What can hang from each mark
K: T Y
W: L Z
P: T
H: Z
R: P
Z: G W
S: X Y
G: D
D: G H
Y: K
X: H S
L: U W
U: B
N: R
T: P
B: U

Known rows, with every way that one mark hangs from another
D(G H(Z)): [-3.76 -0.79 -3.23 -0.11  0.77 -0.91  3.54 -0.85 -2.50 -3.54  0.05  0.46
 -3.62  2.25  0.76 -0.46 -3.09  1.11  4.13  2.41 -0.74 -0.85  1.01  1.99
 -1.75 -1.42  7.36 -0.15  3.42]
B(U): [-1.81 -2.40 -1.73  3.33 -2.01  0.33  2.35 -0.05 -1.68  0.57 -0.25  1.30
 -5.84  0.44 -4.50 -0.89 -4.29  0.36  1.01  0.66 -0.20 -1.94  0.19  0.25
 -1.16 -0.08  0.47 -2.18  2.15]
S(X(H)): [-1.04 -1.15  5.51 -0.03 -0.76  0.13  3.03 -0.07 -1.74 -2.39  1.08  0.39
 -4.14  1.34 -3.17  0.16 -2.45 -0.10 -0.01  1.06  2.25 -0.66  0.42  1.50
 -0.63 -0.25  0.68  0.21  3.45]
H(Z): [-3.66 -1.37  1.32  2.68  0.26  0.49  4.30  0.14 -1.76  1.22  2.15  0.68
 -4.21  2.98 -0.48 -1.27 -2.69  1.34  0.93  1.84  0.56 -0.41  0.53 -0.85
  0.42  1.84  1.31  1.37  2.68]
S(X(H(Z(G))) Y(K(T))): [ 0.78 -0.79  2.35  1.66  1.55  1.03  3.69 -0.82  0.04 -0.80 -0.83 -0.29
 -5.20  1.29 -2.62  0.58 -0.54  0.49 -1.78 -1.19  2.52  1.31 -0.41  0.08
 -2.84  0.38 -1.01 -1.43  3.44]
H(Z(G W(L(U(B))))): [-3.12 -0.32 -0.87  5.43 -0.08  1.40  2.58 -0.47  1.94 -1.36  0.97  1.66
 -4.29  4.03 -0.30  0.02 -1.90  1.44  0.47 -0.97  0.98 -0.67  0.75 -1.77
 -0.28  3.34  2.05 -1.77  2.41]
G(D): [-1.67 -2.27  4.28  3.73 -0.64  1.05  2.97  0.11 -1.32  2.86  2.15  0.87
 -3.26  2.35 -0.47 -1.44 -3.58  1.87  1.80  2.47  1.85 -1.88  0.86  0.08
  1.68  1.03 -0.66  0.66  1.90]
Z(G(D) W(L(U(B)))): [-1.35 -0.92  1.18  6.85 -1.14  1.95  0.39 -0.78  3.59 -1.68  0.41  2.21
 -3.24  3.95 -0.56  0.82 -2.41  1.63  0.83 -1.49  2.28 -2.03  0.48 -1.23
  0.66  2.87  0.25 -3.36  1.63]
G(D(H(Z(W)))): [-3.13 -1.25  1.17  4.03  1.18  0.83  2.74 -0.03 -0.15  1.01  3.63  0.92
 -3.79  2.76  1.45 -1.07 -3.13  2.04  2.66  2.13  0.99 -1.63  1.28  0.79
  0.31  0.69  2.41 -1.88  2.15]
S(X(H(Z(W))) Y): [-3.61 -2.02  3.97  3.11  1.87  1.26  3.26 -0.79 -0.11 -3.24  1.24  0.12
 -5.90  2.17 -1.42 -0.42 -0.84  0.18 -1.92 -0.06  2.14  0.59 -0.20  0.18
 -2.26  0.06 -0.53 -2.22  3.73]
Z(G(D(H)) W(L(U))): [-2.62 -0.75  0.58  6.22 -0.17  1.16 -0.43 -0.84  3.71 -3.07  1.54  1.82
 -2.71  3.92  0.61  1.33 -2.50  1.63  1.52 -1.25  1.91 -1.97 -0.13 -0.42
  0.31  1.96  1.30 -4.10  1.82]
H(Z(G(D))): [-3.41  0.71  2.46  5.54  0.20  0.78  2.78 -0.69 -0.48  2.75  0.99  0.56
 -3.99  3.99  1.51 -1.22 -1.85  2.83  1.46  0.54  1.16 -0.90  1.28 -0.44
  0.65  1.81  0.41 -1.50  2.66]
W(L(U) Z(G(D))): [-4.33 -2.81 -0.67  3.70 -0.53  0.51  0.06 -1.00  2.50 -1.08  2.85  1.65
 -3.04  2.40 -2.25  0.23 -4.37  0.97  0.51 -2.95  1.84 -1.33 -1.33 -1.50
 -0.05  4.98  1.94  2.69  0.83]
S(Y(K)): [ 0.67 -4.55  1.37  2.15  0.05  1.03  3.37 -0.34 -1.14  0.76 -0.58  0.14
 -3.83  1.77 -3.36 -0.46 -2.44  0.34 -0.70  1.30  0.82 -0.03 -1.62 -1.17
 -0.50 -0.26 -3.46  0.95  2.28]
N(R(P(T))): [-2.37 -1.31  1.30  2.74 -0.04 -1.85  2.54  1.07 -1.73  2.41  3.80  2.15
 -3.73 -0.17 -2.06 -2.13 -2.69  0.43  0.58 -0.40  1.02 -0.66  1.80  0.88
  1.08 -1.03  2.76 -2.64  2.58]
L(U(B) W(Z(G(D(H))))): [-6.15 -2.29 -2.17  1.86 -1.52  0.73  1.15 -0.28  2.89  0.57  0.21  2.54
 -6.03  2.96 -4.31 -0.13 -6.30  0.88  1.31 -3.62 -0.64 -2.08  4.59  0.46
 -1.29  3.29  4.12  4.36  1.52]
S(Y): [-3.72 -4.70  1.95  3.75  0.19  0.73  3.22 -0.54 -2.02  0.04  0.56  0.34
 -4.08  2.01 -2.32 -0.84 -2.85  0.63 -0.82  1.77  0.99 -0.10 -1.18 -0.83
 -0.85 -0.28 -3.09  1.34  3.01]
W(L): [-1.66 -4.69  0.32  1.47 -0.96  0.40  3.05  0.54 -0.19 -2.58  2.88  1.09
 -1.40  0.71 -2.62  0.45 -3.62 -0.06  0.87  1.59  1.89 -0.57 -1.97 -1.32
  0.43  2.26  1.52  2.87  2.18]
K(T): [-2.11 -2.16  0.82  0.70 -0.76 -0.15  4.54  0.37 -3.24  2.11  1.32  1.36
 -3.32  1.04 -3.50  0.82 -4.27  0.57  0.42  1.94  2.37  0.28 -1.04 -0.28
 -0.74  1.80 -0.05  4.62  2.98]
D(G H(Z(W(L)))): [-3.66 -1.16 -3.87  0.29  1.28 -0.34  3.00 -0.74 -0.69 -5.63  1.02  1.06
 -3.59  2.53  1.06  0.28 -2.72  0.66  3.80  1.87 -0.15 -0.79 -0.09  1.33
 -1.74 -0.51  8.02 -1.44  3.03]
K(T(P) Y): [-2.90 -3.23 -0.47 -1.06 -0.16 -0.69  4.99 -0.12 -2.76  3.31  1.39  0.63
 -2.29  0.73 -2.21  1.42 -4.49  1.52 -0.48  1.37  3.90  1.83 -1.07 -1.88
  0.03  3.77  0.49  6.65  2.51]
N(R(P)): [-2.55 -1.65  2.77  2.37 -0.15 -1.67  2.17  1.50 -2.31  1.45  2.76  2.11
 -4.20 -0.04 -1.92 -2.03 -2.29  0.73  1.19  0.15  0.89 -0.92  2.45  0.81
  1.75 -0.57  2.18 -2.38  2.60]
X(H S(Y(K(T)))): [ 1.64 -0.81  3.74 -0.20  2.24 -0.64  5.63 -1.33 -2.48  3.52  3.65  0.65
 -1.16  1.11 -5.92  2.23 -2.66 -0.33 -0.11 -1.66  1.23  0.48 -3.32  1.04
 -0.67  2.39  1.54 -0.99  1.86]
R(P): [-2.40 -1.90  4.02  1.49  0.02 -1.28  1.22  0.29 -3.29  2.24  2.83 -0.03
 -3.48  1.67 -3.03 -0.41 -1.75  0.96  1.38  0.22  2.13 -0.69  1.69  0.22
  1.19  0.82 -1.21  2.22  2.71]
Z(W): [-2.12 -2.38  3.43  2.38 -0.53  1.05  2.22  0.01 -0.40 -1.49  1.76  2.04
 -4.35  3.69 -2.01  0.48 -3.10  0.08  0.26  1.79  1.53 -1.29 -1.67 -0.56
  0.93  0.89 -1.04 -0.72  2.17]
K(T Y): [-3.17 -3.50  0.43  0.25  0.02  0.03  5.52 -0.03 -3.81  3.80  1.60  0.83
 -2.34  0.60 -3.52  1.35 -4.35  0.77  0.28  1.82  3.81  0.94 -1.68 -1.28
 -0.83  2.98  3.02  5.82  3.33]
W(L Z(G)): [-3.43 -2.90 -0.13  2.20 -0.36  0.10  0.22 -1.20  1.10 -1.32  2.73  1.65
 -2.99  2.09 -2.25  1.10 -3.78  0.53  0.38 -1.93  2.10 -0.52 -3.72 -0.92
 -0.70  3.75  0.95  2.13  1.44]
D(G H(Z(W(L(U))))): [-4.17 -1.25 -4.43  0.47  1.06 -0.35  3.01 -0.66 -0.23 -6.01  0.83  1.08
 -3.55  2.64  0.57  0.10 -3.06  0.58  3.67  1.33 -0.51 -0.99  0.81  1.01
 -1.68 -0.07  8.51 -0.76  2.90]
S(X Y(K)): [ 0.92 -3.68  3.05  1.23 -0.28  1.64  2.74 -0.19 -0.49 -2.35 -1.80 -0.17
 -5.93  0.82 -2.72 -0.88 -1.65  0.04 -1.70  0.95  1.41  0.43 -0.59 -0.56
 -1.65 -1.53 -3.33  0.06  2.95]

Rows
[-2.66 -2.10 -1.37  4.43  0.61  1.24  3.20  0.20  1.06 -0.14  3.45  1.20
 -3.55  2.03  0.25 -1.12 -3.61  1.72  2.57  1.17  0.74 -1.72  2.43  0.05
 -0.24  1.94  3.86 -0.96  1.93] : G(D(H(Z(W(L(U(B)))))))
[-3.98 -0.78  1.90  3.05 -0.05 -0.07  0.07 -1.69 -0.63  2.18  1.86  1.32
 -4.65  3.34 -0.98 -0.04 -3.93  1.78  1.38 -1.03  1.28 -1.44 -1.40  1.03
 -0.52  1.56 -0.34  0.25  1.73] : W(Z(G(D(H))))
[-1.93 -0.59  1.33  5.96  0.19  1.16 -0.43 -0.99  3.12 -2.49  1.81  1.84
 -2.70  3.78  1.34  1.53 -1.99  1.79  1.72 -0.52  2.41 -1.68 -1.36  0.06
  0.21  1.33  0.76 -5.10  2.01] : Z(G(D(H)) W(L))
[-1.46 -5.07 -2.44  2.18 -2.08  0.81  3.75  0.75  0.64 -2.93  1.56  1.40
 -1.94  0.43 -4.75 -0.07 -4.54 -0.26  0.66  0.34  0.93 -1.07  0.96 -1.95
 -0.23  3.32  2.75  4.30  1.98] : W(L(U(B)))
[-1.84 -0.38  4.76  0.58  0.03  0.31  3.57 -0.08 -1.35 -2.02  1.59  0.28
 -4.63  1.75 -2.06 -0.29 -1.95  0.26  0.02  0.80  2.03 -0.34  0.91  1.14
 -0.78  0.45  1.65 -0.23  3.47] : S(X(H(Z)))
[ 1.65 -2.28  2.40 -0.40  0.88  0.57  3.58 -0.48 -0.17 -1.62 -0.64 -0.23
 -4.79  0.50 -3.51  0.78 -1.48  0.05 -2.20 -0.48  2.72  1.46 -0.66  0.00
 -2.16  0.23 -2.73  0.45  2.89] : S(X(H) Y(K(T(P))))
[-4.02 -0.51 -1.56  2.73  0.58 -0.77  2.36 -0.60 -1.46 -0.80  1.67  0.33
 -3.40  2.55  0.33  0.13 -2.92  1.71  2.47  1.25 -0.27 -0.70  0.83  1.39
 -1.39 -0.63  2.68 -1.23  3.41] : D(H(Z(G)))
[ 1.57 -2.79  3.96  0.62  0.67  1.04  3.22 -0.55 -0.32 -2.18 -0.61 -0.37
 -4.76  0.97 -3.80  0.12 -1.16 -0.31 -1.61 -0.02  2.03  0.37 -0.73  0.36
 -1.84 -0.89 -1.87 -1.11  3.12] : S(X(H) Y(K))
[-1.82 -0.90 -0.56  6.45 -0.63  1.45  0.08 -0.86  3.64 -2.71  0.87  2.03
 -3.02  3.58 -0.17  1.16 -2.65  1.62  1.57 -1.41  1.74 -2.01  0.72 -0.41
 -0.25  2.04  1.60 -4.08  1.90] : Z(G(D(H)) W(L(U(B))))
[-1.39 -1.20  5.01  1.15  2.17 -0.76  5.02 -1.58 -2.82  2.51  4.33  0.67
 -1.34  1.66 -4.88  1.53 -2.77 -0.11 -0.02 -1.21  0.95 -0.01 -2.82  1.38
 -0.46  1.88  1.56 -1.50  2.25] : X(H S(Y))
[-4.62 -2.75 -1.94  3.45 -0.18  0.17 -0.16 -1.07  2.54 -1.79  3.20  1.53
 -2.95  2.11 -2.01  0.47 -4.53  0.98  1.03 -2.88  1.46 -1.32 -1.12 -0.90
 -0.64  4.38  2.92  2.20  1.00] : W(L(U) Z(G(D(H))))
[-3.60 -1.10 -3.83  3.53  0.41  0.05  2.26 -0.42  0.78 -2.90  1.73  1.16
 -3.68  2.63 -0.53  0.53 -3.02  1.16  2.08  0.01 -0.28 -0.90  1.41  0.42
 -1.89  0.87  4.16 -1.81  2.98] : D(H(Z(G W(L(U(B))))))
[-3.41 -2.94 -3.44  3.69 -0.76  0.62  0.56 -1.08  2.56 -1.22  2.33  1.83
 -3.38  1.59 -3.03  0.28 -4.71  0.94  1.13 -3.07  1.15 -1.43  0.05 -0.88
 -1.48  4.49  3.23  2.30  1.11] : W(L(U(B)) Z(G(D(H))))
[-7.94 -2.07  0.07  1.46 -0.63  0.09  0.09 -0.26  2.92 -0.22  1.49  2.13
 -5.36  3.63 -2.84  0.16 -6.00  0.90  1.17 -3.30 -0.22 -1.97  2.90  0.49
 -0.09  3.11  3.57  4.19  1.35] : L(U W(Z(G(D(H)))))
[-1.21  0.81  3.87  0.88  2.68 -0.37  5.28 -0.99 -0.78  1.25  6.36  1.51
 -1.41  2.59 -3.23  1.95 -2.30 -0.10  0.88 -1.73  1.19 -0.15 -2.70  0.69
  0.45  4.30  5.34 -2.78  1.65] : X(H(Z(W(L))) S)
[ 1.03 -3.18  1.50  0.22 -0.07  1.17  3.10 -0.12 -0.32 -1.80 -1.82 -0.05
 -5.94  0.32 -2.46 -0.24 -1.97  0.39 -2.29  0.55  2.10  1.52 -0.59 -0.94
 -1.93 -0.42 -4.18  1.60  2.72] : S(X Y(K(T(P))))
[-3.67 -0.78  3.21  3.33 -0.44  0.26  0.27 -1.64 -0.67  2.91  1.51  1.42
 -4.80  3.59 -1.31 -0.25 -3.77  1.81  0.85 -1.08  1.66 -1.43 -1.57  0.42
  0.10  2.12 -1.30  0.70  1.55] : W(Z(G(D)))
[-2.21 -0.81  2.31  6.69 -0.70  1.64 -0.11 -0.77  3.62 -2.07  1.05  2.00
 -2.89  4.28  0.18  0.97 -2.28  1.67  0.79 -1.35  2.48 -1.96 -0.34 -1.27
  1.22  2.78 -0.05 -3.42  1.58] : Z(G(D) W(L(U)))
[-3.79  0.10  0.91  6.32  0.67  1.56  2.05 -0.47  2.62 -0.64  2.10  1.45
 -3.96  4.50  1.52 -0.34 -1.67  2.10  0.84 -0.77  1.59 -1.00  0.58 -1.68
  0.77  3.58  1.90 -2.62  1.95] : H(Z(G(D) W(L(U))))
[-1.72 -3.90 -0.33  2.87 -1.08  1.55  2.58  0.43  1.83 -3.89  2.09  2.38
 -3.45  2.50 -3.46  0.68 -3.68 -0.51  0.10  0.35  1.47 -1.29 -0.66 -1.86
  0.31  3.02  1.55  0.71  1.73] : Z(W(L(U(B))))
[-4.07 -0.25 -1.29  3.16  0.97 -0.31  1.84 -0.65 -0.42 -1.81  1.97  0.88
 -3.95  3.31  0.69  0.54 -2.57  1.46  2.18  0.94 -0.03 -0.81  0.22  1.17
 -1.31 -0.32  2.69 -2.68  3.19] : D(H(Z(G W)))
[-2.98 -1.88  0.25  4.01  1.34  0.94  2.71  0.09  0.67 -0.06  4.29  0.97
 -3.19  2.28  1.52 -0.80 -3.12  1.82  2.66  1.84  1.29 -1.46  0.75  0.36
  0.21  1.43  3.18 -1.66  1.98] : G(D(H(Z(W(L)))))
[-2.09  0.10  2.63  5.12 -0.91  0.01  0.71 -1.13 -0.71  1.73 -0.02  0.57
 -2.78  3.21  0.57  0.11 -2.72  2.73  2.36  0.63  1.29 -1.82  0.87  1.42
  0.22 -0.61 -0.83 -2.49  2.79] : Z(G(D(H)))
[-2.44 -1.26  1.30  5.12 -1.19  0.98  0.03 -0.75  2.80 -3.66  0.28  2.02
 -2.88  4.14 -1.45  1.73 -2.40  0.78  0.14 -1.43  1.93 -1.40 -1.25 -1.38
  0.58  2.33 -0.20 -2.25  2.08] : Z(G W(L(U)))
[ 0.86 -3.30  2.03  0.84  0.00  1.50  3.36 -0.07 -0.83 -1.55 -1.70  0.06
 -5.98  0.28 -3.14 -0.26 -1.89  0.03 -1.92  0.75  2.08  1.09 -0.87 -0.67
 -2.33 -0.80 -2.92  1.24  3.10] : S(X Y(K(T)))
[-4.48 -3.12 -1.27  2.68 -0.89  0.06  0.14 -1.01  1.91 -2.17  2.34  1.65
 -3.06  2.27 -3.37  0.78 -4.43  0.35  0.08 -3.00  1.44 -0.94 -1.96 -1.60
 -0.49  4.66  1.87  3.48  1.16] : W(L(U) Z(G))
[ 1.66 -1.07  4.42  0.08  2.06 -0.55  5.19 -1.42 -2.14  3.00  3.58  0.50
 -1.12  1.45 -5.63  1.81 -2.47 -0.31  0.05 -1.53  0.80  0.03 -3.14  1.12
 -0.20  1.88  1.31 -1.74  1.74] : X(H S(Y(K)))
[-3.27 -3.28 -2.91  2.90 -1.50  0.49  0.88 -1.02  1.91 -1.63  1.43  1.97
 -3.45  1.78 -4.43  0.55 -4.64  0.33  0.17 -3.20  1.15 -1.02 -0.76 -1.55
 -1.33  4.79  2.17  3.59  1.29] : W(L(U(B)) Z(G))
[-5.96 -2.53 -1.40  1.34 -2.14  0.75  1.44 -0.22  2.43  0.47 -0.58  2.67
 -6.12  3.12 -5.35 -0.01 -6.19  0.44  0.46 -3.70 -0.49 -1.81  3.95 -0.17
 -0.99  3.66  3.07  5.46  1.58] : L(U(B) W(Z(G)))
[-3.08 -2.94 -2.17  4.00 -1.15  0.94  0.79 -1.03  2.54 -0.50  1.95  1.93
 -3.49  1.90 -3.32  0.03 -4.57  0.94  0.61 -3.14  1.52 -1.41 -0.13 -1.47
 -0.86  5.14  2.32  2.79  0.93] : W(L(U(B)) Z(G(D)))
[ 0.88 -1.54  1.65  0.19  1.65  0.77  4.14 -0.46  0.22 -1.27 -0.09 -0.34
 -5.26  0.91 -2.44  0.29 -0.97  0.44 -2.20 -0.75  2.48  1.80 -0.26 -0.38
 -2.33  0.96 -1.61 -0.04  2.91] : S(X(H(Z)) Y(K(T(P))))
[ 0.54  1.26  3.66  2.14  2.90 -0.43  4.94 -1.99 -1.18  3.75  3.07  0.28
 -1.71  2.70 -3.43  1.59 -1.19  0.83  0.13 -2.87  0.61  0.40 -2.38  0.84
 -0.59  2.68  2.03 -3.84  1.99] : X(H(Z(G)) S(Y(K)))
[-2.17  0.67  3.21  5.97 -0.10  0.95 -0.31 -1.29  1.43 -0.29  0.57  1.69
 -3.91  4.75  1.25  0.98 -2.10  2.22  1.75  0.05  1.81 -2.02 -0.32  0.94
  0.42 -0.01 -0.96 -5.47  2.35] : Z(G(D(H)) W)
[-1.48 -0.63  3.09  6.35 -0.34  1.67 -0.09 -0.91  3.05 -1.46  1.30  2.01
 -2.83  4.16  0.90  1.21 -1.80  1.78  0.97 -0.63  2.94 -1.66 -1.55 -0.81
  1.07  2.16 -0.65 -4.40  1.76] : Z(G(D) W(L))
[-4.48 -0.98 -2.71  3.31  0.85 -0.23  1.76 -0.43  0.84 -3.28  2.39  0.96
 -3.38  2.95  0.16  0.66 -2.89  1.17  2.02  0.19 -0.07 -0.83  0.59  0.42
 -1.32  0.78  3.88 -1.90  2.89] : D(H(Z(G W(L(U)))))
[-2.38  0.79  3.44  3.66  3.51 -0.05  4.25 -2.04  0.04  1.18  4.78  1.06
 -1.86  3.14 -2.23  2.06 -1.16  0.56 -0.27 -3.09  1.28  0.43 -3.12  0.42
 -0.78  3.61  3.04 -4.85  2.14] : X(H(Z(G W(L))) S(Y))
